What can hang from each mark:
Q125: Q67 Q265 Q742 Q811
Q265: Q106 Q125 Q218
Q933: Q725
Q744: Q218
Q67: Q125 Q218
Q106: Q67 Q742 Q933
Q742: Q106 Q125 Q218 Q895
Q725: Q933
Q811: Q106 Q218
Q895: Q67
Q218: Q67 Q742

Known rows, with every way that one mark hangs from another:
[Q895 [Q67 Q125 [Q218 Q742]]]: [ -7   8   9 -16   3   6   8   7 -12  -2  -8   1   1  -5   8 -12   8  -1
 -11  -9   5   0  -1  10  21   7 -14   1 -17  17  25   5   2   6   0   6]
[Q125 Q67 [Q742 Q218 Q895]]: [ -3  10  -3  -6  10   4   1   2 -14  -3 -21   0 -31   3  21 -15  -1 -12
   0 -12   3   3   7   3   9   2  -7   7   4  -7  21  19 -12   9  -4   6]
[Q744 [Q218 [Q742 [Q106 Q67]]]]: [ -3  15  -4  -6   2  -2  -4  -3  -9   3  -5  -6  -8  11  25   0   4  -8
   4 -15   2  -4   0   7  17  10 -10  -4 -11   6  33  15  -4   8  -1   4]
[Q742 [Q106 Q933] Q218 [Q895 [Q67 Q125]]]: [ -3  10   6 -13   0   7   4  13 -15 -10 -27  -6 -27  -2  22  -2   6  -7
   0   0   7  -4   0   8  16   1 -11   1  -1   3  27  21  -4  10  -9   5]
[Q67 Q218]: [ -8   7   2  -9   5   5   1   0  -9  -1  -8   2  -6  -2   9 -16   4  -5
  -3 -13   1   1   3   4  16   7  -9   3  -7   5  21   9   0   5  -1   1]
[Q106 Q67 [Q742 [Q125 Q811]]]: [-12  12   1  -5   5   6  -6   1 -10   1  -4   3 -27   8  17  -7   5  -6
   1 -12   1  12   1  12   6   3  -5  11  -4   3  21  12 -10  14  -8  11]
[Q742 [Q106 [Q67 Q125] Q933] Q895]: [ -4   6   4  -8   0   9  -5  11 -12  -3 -17  -3 -27   2  21  -3   8  -4
   1  -6   2   5  -5  11  16   4 -10   0  -1   1  27  16   0  16 -11   8]
[Q811 Q106]: [ -5   9  -8 -17   7   5   7   1 -10  -1  -7   2 -15   4  15 -18  -2  -6
   0 -11   0   1   1   4  12   8  -7   4  -2   5  19   8   2   7   1   3]
[Q67 [Q125 Q265 Q811] Q218]: [ -8  12   5 -14  12   7   1  11 -14  -2  -6  11 -10   0   7 -21   8  -3
 -16 -11  -3  13  -6  10  15   5  -6  16 -14  10  22   5  -1  13  -5   4]
[Q106 [Q67 [Q125 Q811] Q218] Q742 Q933]: [-16   8  11  -8  -1  11 -16  18 -17  -2  -3   5 -12   5   7 -13  10  -1
 -13 -17  -3  16 -10  15  14   4 -12  11 -10  12  26   8   7  15 -20  10]
[Q106 [Q67 [Q125 Q265 Q742] Q218] Q933]: [ -7   5   8  -6   7   9  -8  22 -14  -4  -5   5 -14  12  12 -14  14  -6
 -19 -12  -2  15 -14  13  19   5 -18   9  -7  10  29   4   6  22 -12   7]
[Q265 Q125]: [ -2   7  -3 -12   4   6   6   1  -9  -1  -7   0 -15  -5  16 -12   1  -1
   2  -8   1   4  13   5  13   7  -7   7  -2   2  16  12  -1   8   0   7]
[Q106 [Q67 Q125 Q218] Q742]: [-11   3   6  -6  -2   9  -4   8 -14   1  -4   1  -8   5   8 -13   8  -1
  -9 -16  -2   8  -4  10  18   5 -14   7  -5  12  23  11   3   9  -7   9]
[Q811 [Q106 [Q933 Q725]] [Q218 [Q742 Q895]]]: [  1  13 -17 -21   1   4   0  15 -19  -8  -8   3 -22   8  16 -19   4 -11
   8 -15   2  -2  -5   6  21  11 -16  -7  -1   3  24   8   7  10  -6   2]
[Q106 [Q67 Q218] [Q742 [Q125 Q811] Q895] Q933]: [-12  14   7  -5   0   9 -18  12 -15  -3 -12   1 -32   7  14  -6  12  -8
   2 -16   0  13  -6  11  12   0  -8   8  -4  -1  28  13 -10  19 -17   8]
[Q725 Q933]: [ -7   1   0  -9   4   3  -2   1  -9  -3  -6   2 -20  -3  12 -13   1  -4
  -2 -12   5  -2   7   6  14   8 -13   5   1   5  23  10  -2   8   0   5]
[Q744 [Q218 [Q742 Q125 Q895]]]: [  1  16  -3 -12   5  -1   5  -3  -8  -1 -12   1 -23   2  20  -1   5 -14
  13 -14   6  -6   5   7  16   8  -6   0  -6   4  29  15 -16   7  -1   1]
[Q811 [Q218 [Q742 Q106 Q125 Q895]]]: [  9  13 -13 -12   9   1   6  -5 -13  -4 -11  -4 -28   1  25  -3   4 -12
  13  -8   4  -5   6   2  16   5  -6  -6  -9  -2  26  20 -17   5   5   1]
[Q106 [Q742 Q895]]: [ -5   6  -1  -6   4   4  -1   2  -9  -1 -10   1 -28   2  12 -10   3  -9
   4 -14   2   4   9   6  14   7  -8   5   2   0  20  17  -8   6  -3   5]
[Q895 [Q67 [Q125 [Q742 Q106]] Q218]]: [ -6  11   7 -12   8   9   5   8 -14  -5 -14  -1  -7   6  14 -16   8  -7
 -16  -4   0   5  -4   5  19  -1 -12   4  -9   8  24   9  -3   8   3   7]
[Q265 [Q106 [Q742 Q125 [Q895 Q67]]]]: [ -3  13   3  -8   7   6   5   0  -6  -6 -21  -8 -38   5  20  -4   4  -6
   8  -8   9   9   8   6   8  -3  -6   8   5   1  18  15 -22  10   0  14]
[Q106 [Q67 Q218] [Q742 Q895] [Q933 Q725]]: [-12   8   3  -2  -8   7 -16  16 -15  -4 -12   1 -22  11  10 -14  11  -8
   3 -18   0   7  -7   9  20   5 -18   0   6   0  25  11   5  16 -14   9]
[Q125 Q67 [Q265 Q218] Q742 Q811]: [ -4  26   0  -5  21   0  -3   2  -7   0 -10  10 -24   9  15 -23  -1  -6
 -14 -12   1  22   2   7   3   3  -4  18  -5  -3  20  10 -15  16  -8  11]
[Q125 Q67 [Q265 Q106]]: [  0  13   0  -7  16   6   2  -1  -6  -3 -13  -2 -23   5  19 -16  -2   1
  -3 -14   2  21   2   6   4   4  -1  14  -2   2  15  11 -11  12   0  12]
[Q106 [Q67 Q125] Q742]: [ -9   2   3  -6   0   8   0   7 -11   2  -3   2 -16   4  12 -10   5  -2
  -6 -12   0   8   0  13  14   7 -13   7  -2  11  21  13   2   9  -7  11]
[Q67 [Q125 Q742]]: [ -6   3   1 -12   9   7   6   7 -10  -2  -5   8 -15   3  11 -16   4  -8
 -10  -8   1   6   2   9  13   6 -10   7  -3   8  19   8  -1   9  -2   6]
[Q67 [Q125 Q265 [Q742 Q106 Q218 Q895]]]: [  5   9  -5  -6  13   2   6  10 -15  -6 -17   2 -34  11  24  -9   6 -13
  -5  -4  -1   2  -1   1  16   2 -10   9   0  -2  27  22 -13  12   0   2]
[Q811 [Q106 [Q67 Q125 Q218] Q742 [Q933 Q725]]]: [-11   9   1 -15  -7  11  -9  20 -19  -5  -3   5 -11  15   6 -21   9  -3
  -6 -17  -5  11 -18  10  19   5 -19   4   2  13  22   7  16  15 -13  12]
[Q265 Q106 Q125 Q218]: [  2  18  -4  -9   7  -1   4  -5  -1   0 -12  -3 -21  -1  19 -12  -5   3
   8  -9   3   8  14   0   8   3  -7  10   4   0  16  15 -13   7  -4  12]
[Q742 [Q106 Q933] Q125 Q218]: [  1  11  -1  -9   4   2  -1   0 -10  -7 -13  -3 -27   3  24   2   4 -10
  10  -3   4  -3   2   4   8   2  -5   0  -1   0  26  24 -10  10  -8   2]
[Q744 [Q218 Q67 [Q742 Q125]]]: [  0  14   0 -10   2   1   4  -6  -7  -1  -8  -5  -7   5  17   3   3 -13
  10 -15   9 -10   4   7  18   8  -5  -6 -11  11  30  11 -10   7  -4   1]
[Q744 Q218]: [ -7  13  -1 -11   4   2   4   0  -8  -1  -9   2  -9   3  15 -12   2  -9
   2 -13   3  -4   5   9  14  10  -8   4  -4   6  24  11  -2   3  -2   2]

Rows:
[ -7  12  11  -9   0   9  -5  11 -12  -8 -18  -3 -28   2  11  -6  12  -9
   1  -9   7   6  -1   9  15  -1 -11   3  -2   4  25  14 -11  12  -8   8] -> [Q106 [Q742 Q125 [Q895 [Q67 Q218]]] Q933]
[  4  16  -1 -10  13   1   9   1  -5  -5 -19  -7 -35   5  24  -1   6  -5
   5  -7  11  10   3   6  12   2  -7   6  -5   4  24   9 -23  17   4   9] -> [Q218 [Q742 [Q125 [Q265 Q106]] [Q895 Q67]]]
[ -5  12  -7  -9   7   9  -1   1 -15  -4  -7  -3 -20   6  15 -10   2 -12
   2 -13   5   3   4   7  12   1  -3   4  -8   5  20  12 -10   6  -8   5] -> [Q106 [Q742 [Q125 [Q811 [Q218 Q67]]]]]
[  1  18  -2   3  10  -1 -10  10  -6  -3 -17  -2 -37  18  25  -6   8 -11
  -3  -7   2  10  -4   4  14   3 -14   3   3  -8  32  17 -12  23 -11   7] -> [Q125 [Q265 Q218] [Q742 [Q106 Q67 Q933] Q895]]
[ -9   6   5  -6  -2   4 -13   9 -11   1  -3  -2  -5   3  13  -5   9  -3
  -3 -17   3   4  -4  10  19  11 -15  -4 -13   9  31   7   7  15 -12   3] -> [Q106 [Q67 [Q218 Q742]] Q933]
[ -8   8   2 -10  10  11  -1  10 -14  -3 -17   2 -23   3  13 -13   4 -13
  -8 -11   4   4   3   8  17   1  -5   6  -5   2  24   6  -7  15 -10   5] -> [Q218 [Q67 [Q125 [Q742 Q895] Q811]]]
[ -9   4  -3  -1  -1   2  -3   3 -12   1  -8  -4 -21   8  19  -6   1  -6
   1 -13   2  -1   4   7  12   8 -13   6   2   4  25  20  -2   7  -8   7] -> [Q106 Q67 [Q742 Q218]]
[ -1  13   3 -10  -2   3  -8  10 -13  -2 -13  -4 -19   7  24   3  10  -7
   5 -13   3  -1  -7  12  20   8 -12  -4  -9   8  37  17  -2  13 -11   5] -> [Q744 [Q218 [Q742 [Q106 [Q67 Q125] Q933] Q895]]]
[  0  14  -1  -9   9   2  14   5 -10  -7 -27  -4 -37   2  23  -5   6 -11
   2   1   9  -2   4   6  14   1  -9   9   1  -1  24  16 -18  13   1   5] -> [Q742 [Q125 Q265] Q218 [Q895 Q67]]
[-13  13  -7 -11   5   7  -7   6 -15   2  -3   1 -22  12  17 -17   0  -4
  -4 -17  -3  12  -4   8   9   6  -8  12  -3   5  22   8   2  13  -8  10] -> [Q125 [Q811 [Q106 Q67 Q742]]]
[  1   8  -4  -6   4   2   0  -7  -6   0  -7  -9  -6   4  19   2   1  -7
   6 -13   6  -5   6   1  19   8  -5  -9 -13   6  27  14  -4   8  -1   2] -> [Q218 Q67 [Q742 Q106]]
[  6  19   2  -7  14   6   2  -4 -11  -6 -21  -2 -28   4  21 -11   7  -6
   3  -9  -2  13  -4   1  12  -3   1   8  -6  -6  22  20 -22  13   4   6] -> [Q742 Q106 [Q125 [Q67 Q218] Q265] Q895]
[  7  17   2  -9  10  -3  -1  10  -3  -3 -12   2 -31   4  15  -4   4  -2
   2 -12   6  13  -1   8  13   7 -11   6  -4   8  28  13 -14  17 -13   8] -> [Q67 [Q125 [Q265 [Q106 Q933] [Q218 [Q742 Q895]]]]]
[ -6  13  -8 -19  11   5   4  13 -20  -4 -16   8 -32   7  19 -20   0 -13
  -6 -10  -3   1  -3   4  12   1  -8  13   1   1  24  13  -6  12  -8   3] -> [Q67 [Q125 [Q742 Q218 Q895] [Q811 Q106]]]
[  1   9  -6  -6   4   0   3  -3 -11  -3 -21  -5 -29   1  25  -5   0 -11
  10  -6   2  -9   8  -1  14   4  -6   1   2  -6  25  25 -12   5  -1   0] -> [Q742 Q106 Q218 Q895]
[  1   8  -6  -1   6   3  -1   1 -13  -5 -23 -11 -27  11  26  -2   1 -18
   6  -9   4 -10   7  -4  18   0  -8  -4   2  -7  29  21 -13  10  -4   0] -> [Q125 [Q742 Q106 [Q218 Q67] Q895]]
[  2  13   1  -8  11   2  -1   2 -12  -1 -13   1 -17   1  13 -15   6  -4
  -4 -19   0  12   0   4  17   8  -6   6 -13   2  25  12 -10  13   0   4] -> [Q125 [Q67 [Q218 [Q742 Q895]]] Q265]
[ -4  21  -3 -19   9   8  -3   6 -19  -8 -23   2 -40   2  23 -12  -1  -9
   7 -11   1   9  -5   6   2  -2   1  11   0  -4  22  18 -12  15 -15   7] -> [Q742 [Q125 Q67 [Q811 [Q106 Q933]]] Q218 Q895]
[-10  13   1  -4   3   4 -16   7 -12  -3 -11  -4 -37  12  24   1   3  -5
   7 -13   3  14  -2  10   0  -1  -6  13   2   3  26  18 -13  17 -19  12] -> [Q265 [Q106 Q67 [Q742 [Q125 Q811] Q218] Q933]]
[ -1   8  -4  -5  15   3   2   8  -9  -3 -12   4 -31  10  17 -15   6 -13
  -6 -10   2   9   4   5  15   6 -10   9   1  -4  23  10 -10  15   0   3] -> [Q125 Q265 [Q742 Q895]]
[  5  16 -14 -22  12   6  10  -4 -16  -4  -5   0 -18   3  21 -17  -3  -5
   4 -14   1   5  -2   5   9   6  -4   1 -10   7  18  12  -7   4   2   6] -> [Q811 Q106 [Q218 [Q742 [Q125 Q67]]]]
[ -2   6   3 -14   4   4   3   5 -13   0  -9   4 -11  -5   9 -11   7  -5
  -2 -15   1  -1   1   6  22   8 -11   1 -12   9  26  11  -4   7  -2   1] -> [Q67 Q125 [Q218 [Q742 Q895]]]
[ -2  10   2 -13   1   3   5   2 -10  -1  -7  -2   2   2  12  -3   3  -9
   0 -16   7  -8   1  10  22  11  -9  -4 -13  18  30   9   1   6  -6   2] -> [Q744 [Q218 [Q67 Q125] Q742]]
[ -8  11  -4  -5   9   5  -4   6 -15  -4 -22  -3 -28   7  20  -9   1 -18
  -1 -12   5  -5   7   2  15   1  -6   4  -1  -5  27  13 -10  13 -11   1] -> [Q125 [Q742 [Q218 Q67] Q895] Q811]
[ -9  15  -2  -9  14   5  -4   2 -15  -2 -13   5 -23   4  20 -19  -3  -9
  -9 -13   0  10   4   6   3   2  -3  14  -4  -2  20  14  -9  10  -8   7] -> [Q125 Q67 [Q742 Q218] Q811]
[  0  30  -6 -18  15  -1   3  -9  -8   1  -8   7 -22   3  18 -15  -5  -3
   3 -13   2  12  -1   4   2   3   1   9 -10   4  21  12 -18  12  -6  11] -> [Q265 [Q218 [Q742 [Q125 Q67 [Q811 Q106]]]]]
[  1  14  -5  -9  -1   2  -2   5 -12  -9 -21   0 -36   7  24  -2   5 -14
  17  -2   4  -6   0   3  13   1  -8  -2   9  -7  25  24 -11  13  -7   5] -> [Q742 [Q106 [Q933 Q725]] Q125 Q218 Q895]
[ -6   2   3  -9   7  10   5   6 -10  -2  -9   0 -10   5  11 -11   3 -10
  -9 -10   4   0   2   8  18   4  -9   1  -4   9  22   6   0  11  -5   5] -> [Q218 [Q67 [Q125 Q742]]]
[ -1  20   0  -8   7  -4   5  -3   0  -1 -21  -7 -25   0  19  -6  -1  -3
   6  -9  12   1  11   3  13   4 -11   1  -2   2  25  11 -19   9  -2  10] -> [Q265 Q106 [Q218 [Q742 [Q895 Q67]]]]
